(in the rows, 128 means zero)
Known rows, with every step that occurs
toledid, zito, fofib: [122 157  79  99 120 119 121 120 157 161 144 139 105 140 145 139 128 101
 103 133  87 122 122 127 130  63 121 114 176 112  85 172 146 129 137 149
 155  94  99 129 109 163]
fofib, muvul, toledid, zito, keruguk: [ 75 111 159 147 140 199 114 138  80  97 139 219 108 133 124  75 109 109
 126 105 116 172 221  35 163 130 119 128  86 131 156 111 148 108  56 138
  75 139 207 184 135 137]
sadi, mokeg: [110  94  97 151 124 138 118 163  80 143 160  99 125 156 160 123 171 147
 151 147 129 143 145 116 109 113  98 134 159 150  75  87  59 130 109 124
 115 106 151 101 126 161]
pudi, zito: [155 144  82 203 123  89  79 109  56 115 117 119 142 152 133 136 124 146
 158 122 114 108 144 140  94 144 115 102 123 112 131 147 113 134 134 125
 132  57 110  95 130 147]
muvul, toledid, zito: [112 135 101 123 126 127 102 115  94 111 135 179 107 148 134  83 146 126
  97 142 109 159 159  79 127  91  89 159  80 159 126 144 141 138  73 153
 121 122 176 107 124 160]
lani, zito, pudi, muvul, toledid: [ 96 125 144  83 100 156 146 149 143 110 115 132 124  85  78  99 121 119
 111 120 181 151  84  92 144 165 113 151  56 139 159 116 162 151 111 149
 114 198 183 133 157 132]
kibuk, zito: [153 145  79 156  83 112  81  87  86 136 115  98 138 142 122 140 140 144
 140 141 101 135 137 167 115 118 109 137 152  95 109 157  94 124 152 134
 139 101  73  76 100 142]
mari, zito, pudi, muvul, lani: [ 64 165 157 118 109 137  95 157 214 182 103 112 162 108  40 128 153 145
 117 134 136 127  92 107 164 181 164 114 100 104 162 158 100 120 109 103
 118 160 140 126 134  66]
toledid, zito, keruguk: [138 136 119 139 109 149 103 114 129 129 133 171 110  92 130 114 115 120
 130 106  85 134 218  87 125 113 119 116 137 133 129 133 133 111  75 129
  97 113 113 127 110 126]
sadi, zito, pudi: [133 182 105 115 136 160 146  94 109 105 114  96 103 113 113 100  93 132
 114 144 138  95  99 146 112 116  94 130 151 152 116  73 123 135  99 189
 133 109 120  77  85 140]
kibuk, zito, fofib: [150 145  64 134  93 122  93  88 118 167 126 102 138 141 123 161 125 114
 126 138  91 125  94 175 122  85 124 125 191  67  77 182 113 129 176 127
 166  93  57  94 113 169]
lani, zito, fofib, muvul, toledid: [ 93  75 147 132 163 173 172 169  90 113 126 177 135 165 157 141 128  81
 109 119 166 146 101  90 161 121 159 112 115  86 153 144 173 151 167 176
 139 145 208 195 154 176]
lolezif, mari, zito, fofib: [183 115 165 132 151 123 128 130 125 145 156 148 145 156 155 161 163 106
  87 170  93 135  93 129 144 111 152 124 136 124 115 183 179 124 104  79
 186  81 117 154 138 145]
pudi, muvul: [104  91 114 124 102 127  92 138 131 157 128  68 155 115 120 127 115 145
 166 102 156 155 151 128 107 121 110 132 104 114  99 147 103 106 130  71
 140 129 108 128 142 126]
sadi, lolezif, keruguk: [128  89 155 115 186 149 152 124  94  87 153  88 124 140 192 135 143 163
 140 140 123 138 193 130  91  99  89 137 135 141 105  58 118 172 131 140
 132 106 149 139 172 111]
zito, mari: [164 120 122 160 105 116  98  90  92 165 168 136 133 130 125 145 116 133
 150  88 173 166 156 119 124 153 132 148 125 133 112 126 102 107  91 111
 137 100 133 112  93 120]
mokeg, sadi, rarifu: [154 101  97 217 130 116 170  74 120  79 109 120 136 101 147 133 156 176
 164  97 165 103 138 165  72 104 114 144 107  98 119 123  92 106 136 126
 141 133 119 120 155 152]
mari, zito, fofib, muvul, lani: [ 67 114 157 168 170 149 122 180 156 181 117 151 171 185 119 173 162 111
 121 133 121 131 106 111 188 135 206  70 157  52 159 188 116 116 157 129
 145 109 163 193 134 111]
mokeg, sadi, lolezif, mari, zito, keruguk: [180  78 240 136 207 158 160 124 109  64 138 161 138  73 164 137 120 131
  99 164  90 118 184 138 134 180 148 133 100 154 154  66 149 161  98  73
  95 104 147 111 190 100]
toledid, zito: [127 153  99 125 116 102 115 124 121 131 130 137 104 135 147 116 140 124
 117 138 101 136 166 121 121 101  98 125 141 139 122 149 127 124 110 152
 132 105 112 109 102 137]
fofib, zito, keruguk: [163 126 151 161 104 145  91  78 121 107 154 145 122 126 145 140 108 134
 149  64 145 140 190 107  68  91 156 141 127 117 127  98 136  88 128  87
  92 121 102 116 115  97]
pudi, muvul, sadi: [139  77  97 126 101 114 116 147 161 116 116 112 133 107 122 135 107 151
 173 118 108 127 123 143 132 124 115 131  89 144 132 166 120 114 112  86
 148 166 127 167 139 126]
mokeg, sadi, zito: [154 108 136 169 186 141 157  90  88  83 107  88 134  85 161 143 103 156
 133 144 135  88 139 171  98 105  94 131 133 149 121  64 127 144 132 164
 111 100 112  48 137 167]
toledid, zito, mari: [154 158 119 127 101 116 111  96 110 156 164 162  92 122 116 141 120 116
 120 112 135 167 181 114 150 153 120 149 124 162 124 129 126 110  78 138
 121  99 106 115  99 111]
zito, fofib: [139 118  81 130 125 121 110 113 138 168 146 114 146 153 161 141 121 117
 136 110 132 124  99 129  99  62 134 112 176  86  76 170 119 126 145 121
 171  98 127 125 106 172]
lolezif, sadi: [142 118  98 142 115  76 102  91  89 131 124 113 131 139 153  94 111 146
 177 119 121 125 168 136 103 106  87 110 157 143 108 132  89 105 147 106
 118 152 104 108 101 138]
lani, zito: [160  97 126 150 127 107 156 145 105 119 115 123 133 122 163 158 149 122
 125 129 143 123 135 131 113 137 131 112 130 111 154 139 140 144 161 175
 136 131 125 124 122 140]
muvul, lani, zito: [121 106 154 174 150  86 130 172 125 162  92 139 174 150 139 161 187 139
 124 115 155 120 140 112 139 145 174 109 140  97 178 153 127 141 168 169
 108 163 127 126 124 125]
mokeg, sadi, lolezif, mari, zito, fofib: [164  99 198  95 217 130 186 128 132  98 146 130 140 119 178 161 133 111
  75 191  97 105  95 181 137 138 153 137 135 134 117 104 164 178 155  92
 155  79 125 114 190 137]
fofib, muvul, toledid, zito: [ 66 124 131 137 146 152 125 150  71 103 130 179 105 178 136  75 137 111
 114 136 136 170 174  73 158 121 106 139  84 142 151 125 141 119  93 163
 108 123 208 165 128 143]
kibuk, zito, pudi: [144 206  83 126  61 123  97  77 126 144 115 106 122 126  89  94 129 130
 119 146 112 116  86 162 118 140 100 141 168 104 116 131 100 124 139 155
 131 122  90  62  79 132]
mari, zito: [155 111 116 161 121 122 110 123 124 117 136 132 131 127 137 153 146 135
 123 159  95 139 132 129 120 135 129 104 115 109 147 172 109 137 104 140
 157  88 149 112 118 116]
muvul, sadi: [177  96  85 156 118  93 123 122 134 100 122 151 130 139 162 124 127 151
 155 128  92 105 117 136 115 103 120 123 129 144 141 168 116 128 112 133
 157 143 159 142 103 147]
mari, zito, pudi, muvul, sadi: [146 131 113  97  88 144 143 140 219  93 119 145 104  69  67 126 106 138
 124 163  70 110  61 143 169 178 134 118  81 149 172 169 134 135  85 120
 155 169 153 164 134  82]

Rows
[177 142 144 149  92 116  99  60  99 137 184 141 105 153 129 163 113 127
 141  71 191 167 158 132  90 133 156 173 116 143 126  95 126  88 130  98
 117 104  94 103 102  85] : fofib, zito, mari
[166 132 106 220 116 134  67 102  64 114 123 154 147 105 117 137  95 147
 173  89 102 107 188 103 102 159 132  89 126 107 136 137 117 126  91  99
 101  69 110 114 135 141] : pudi, zito, keruguk
[168 165  88 113 137 143 166 105 140  60 100 133  87 100 113 108  79 137
 121 157  96  73  77 160 139 120 103 130 136 181 149  94 138 142  88 202
 140 141 140 119  82 142] : muvul, sadi, zito, pudi
[145 200 126 110  83 110 119  76 151 117 151 117 105 156 127  95 123 132
 118 101 167 117  92 137  68 101 132 155 142 131 127  88 132 101 157 137
 122 131 121  87  82  95] : fofib, zito, pudi
[123  96 137 120 182 112 158 114 110  93 126  89 139 109 179 121 115 150
 135 142 149 105 143 169  81 124 108 137 141 123 110  72  87 175 179 135
 113 102 150  63 148 137] : mokeg, sadi, lolezif
[153  94 199 116 208  92 163 125  86  92 134 100 155 132 197 100 142 143
 117 151 154 113 147 165  96 135 106 167 125 165 111  57 137 156 154  85
 120 108 135  88 164 146] : mokeg, sadi, lolezif, mari
[ 88  82 117 121 108 153  78 134 104 134 127 118 153 127 105 102 124 146
 150 101 167 181 140  91 119 108 100 160  47 131 104 149 116 124  88  75
 130 148 176 126 159 145] : pudi, muvul, toledid
[ 81  90 163 145 138 108 121 193 156 179  82  98 180 114 100 177 170 135
 144  99 171 136 139 120 152 166 167 116 102  99 172 154 125 128 167 118
 101 184  98 145 166 105] : pudi, muvul, lani, zito
[ 38 206 137  83  98 116  99 164 217 197 103 119 133 115  45  91 150 134
 111 113 134 131 124 103 160 146 130 137 121 140 135 138 119 104 113 119
  92 180 105 124 119  88] : toledid, zito, pudi, muvul, lani
[ 59 177 136  93 140 129 119 124 144 155  72  70 125  89  42  96  89 150
 157 114 149 104 135 145 166 152 111 117 135 169 129  76  93 103 130 117
  67 208  55 104 126  96] : lolezif, sadi, zito, pudi, muvul, lani
[117 115 136 151 159 103 142 171 163 191  99 142 171 150 142 187 175 111
 112 113 150 105  95 119 148 110 191  97 176  74 146 175 149 143 189 165
 129 154 112 144 134 151] : muvul, lani, zito, fofib
[144 161 123  81  70 122 133 109 215  91 134 122  96 112  89 117  92 137
 139 102 134 113  72 151 106 125 138 164  94 162 143 115 149  98 143  97
 117 190 110 148 120  78] : fofib, zito, pudi, muvul, sadi
[152 120 126  89  94 124 188 160 203  97 100 130 107  65  93 136 102 125
 131 131 119  99  68 145 158 181 135 122  98 151 181 134 163 145 136 159
 125 215 134 170 134 109] : lani, zito, pudi, muvul, sadi
[196  97 208 172 143 153 103 126 106 111 150 177 150 108 141 134 149 127
 115 142  89 148 189  93 141 154 154 123  97 145 151 141 167 106  47  63
 125 100 132 151 136 109] : lolezif, mari, zito, keruguk
[112  97  97 138 119 108 126 143  64 135 149 102 104 147 152 101 144 157
 171 149 108 136 164 133 119 120  78 118 176 181  74  75  47 116 130 106
  86 152 114 103 128 153] : lolezif, sadi, mokeg
[137  79 192 140 209 140 182 106 111  72 146  90 137 104 211 138 137 184
 135 140 130 109 184 149  84 104  86 145 130 144 114  25 129 184 155 131
 110 130 157  98 198 126] : mokeg, sadi, lolezif, keruguk
[100 199 104  88 102 134 117 106 131 116 135 189  89 136 101  46 137 120
  78 141 122 141 109  71 133 108  84 167  96 164 136 122 145 140  64 177
 114 144 201  97  96 148] : muvul, toledid, zito, pudi
[ 79 194 109  62  77 135 125 135 193 158 124 105  99  87  70  85 108 120
 115 130 126 135 124 122 138 139  96 137 116 151 112 125 134 111 106 124
 118 150 101 121 116 100] : toledid, zito, pudi, muvul
[111 172 153 141 126  96 148 156 168 166  92 145 158 133 107 122 178 128
 103 117 163  94  87 104 143 165 167 114 157 107 187 124 134 141 162 192
 104 184 152 116 102 117] : muvul, lani, zito, pudi
[144 103 164  92 181 104 131 144  64 109 143 100 140 173 176  98 145 127
 117 148 144 148 160 145 109 128 115 163 126 163  96  90 128 145 133  89
 139  88 129 130 137 128] : sadi, lolezif, mari
[109 179 135  80  65 133 113 102 183 131 144  78 109 119  88 108 102 132
 137  88 183 140  96 141  78 124 128 163 110 135 114  93 135  92 158  86
 111 152  92 109 120  75] : fofib, zito, pudi, muvul
[110 145 194  32 150 157 149 165 151 107 138  91 118 105  81 104 122 113
  90 183 126 149 105 154 155 205 128 153  80 167 129  92 141 150 105  73
 137 119 125 150 165  59] : sadi, lolezif, mari, zito, pudi, muvul
[140 150 194  94 106 140 125 148 166 139 137 111 136 106  84 107 142 124
 102 161 130 146  95 127 156 189 127 144  75 161 138 130 162 107  72  60
 150 134 121 147 144  84] : lolezif, mari, zito, pudi, muvul
[160 104 107 126 135 119 163 144 141 146 126 125 131 127 165 184 138  96
 111 123 134 114  94 139 123  99 151  99 169  84 127 164 162 148 183 171
 157 121 109 144 130 164] : lani, zito, fofib
[150  66 125 136 157 134 213 182 150  94 110 175 118 143 171 178 111  84
 133 133 106  94  81 142 175 136 179  81 160 103 180 163 179 142 190 184
 154 160 158 240 133 155] : lani, zito, fofib, muvul, sadi
[ 41 153 136 133 161 127 124 180 155 198 115 155 146 192 126 134 157  95
 118 113 121 129 140  97 184  99 174  95 176  86 130 166 131 104 165 149
 119 127 128 193 120 134] : toledid, zito, fofib, muvul, lani
[ 79 145 113 110 139 145 147 153 134 148 141 143 109 170 149 129 115  83
 119 128 109 130 140 118 157  94 138  93 173 102 110 148 146 111 157 152
 144  98 126 188 120 146] : toledid, zito, fofib, muvul
[176 149  98 163  70 125  78  66  70 162 151 128 123 121  88 161 114 133
 143 119 135 170 150 159 144 177 122 158 141 119 111 135  92 110 115 119
 129  98  64  79  94 121] : kibuk, zito, mari
[143 173 118 126 102 134 129 107 162 122 137 139 113 114 104 110 133 124
 105 161 108 114  84 125 129 156 130 110 129 115 150 147 114 139  99 159
 152 113 167 103  96 104] : mari, zito, pudi
[111  69  93  67 145 131 141 161 150  80 113  90 116 105 121 130  85 138
 159 133 106 131 131 167 135 141 117 142  94 149 120 127  95 158 140 100
 134 145 129 171 162 101] : pudi, muvul, sadi, lolezif
[114 140 120  75  76 159 151 159 187  95 156 112  72 120  90 121 123 143
 138 128 122 119  75 148 123 142 126 176 118 200 110  56 105 112 128  96
  87 189 119 145 140  89] : fofib, zito, pudi, muvul, sadi, mokeg
[104 141  84  96 131 143 114 117 124 139 143 186 104 152 137 109 132 100
  86 136  99 148 116  86 138  56 110 151 118 130  95 169 159 144  98 151
 145 110 164 127 132 184] : muvul, toledid, zito, fofib
[189 109 184 157 145 106 117 135  93 117 148 147 144 155 152 135 174 131
 104 173 103 145 137 124 134 153 135 134  97 149 142 155 161 117  84  88
 167  91 130 136 133 117] : lolezif, mari, zito
[111  91 142 136 155 146 185 175 119 136 122 130 135 151 170 171 122  81
 132 119 154 121 104 128 148 132 172  78 173  70 147 139 159 130 204 176
 147 126 142 200 135 149] : lani, zito, fofib, muvul
[143 130  85 106 159 132 141  85  90 114 112  93  97 123 140 143  64 119
 148 138 103  96 134 173 128  71  95  95 187 147  78 111 129 122 157 145
 132 124  48 108 121 170] : lolezif, sadi, zito, fofib
[ 49 117 140 166 162 128 113 173 140 204 115 133 186 203 140 139 153 115
 147  88 167 129 117  99 152 101 191  90 180  58 119 160 107 101 177 118
 134 129 154 186 118 142] : zito, fofib, muvul, lani
[151 149  65 176 124 104  92 107  88 146 129 122 141 154 132 161 108 122
 145 112 103  98 102 145 104 105 136  91 157  86  96 172 134 145 154 119
 155  51  97 113 138 172] : pudi, zito, fofib
[115 139 144  85  94 136 163 154 177 138 109  91 126  73  88 129 117 116
 126 115 171 127  90 131 131 175 126 122 112 123 152 115 147 133 152 150
 121 180 116 132 136 105] : lani, zito, pudi, muvul
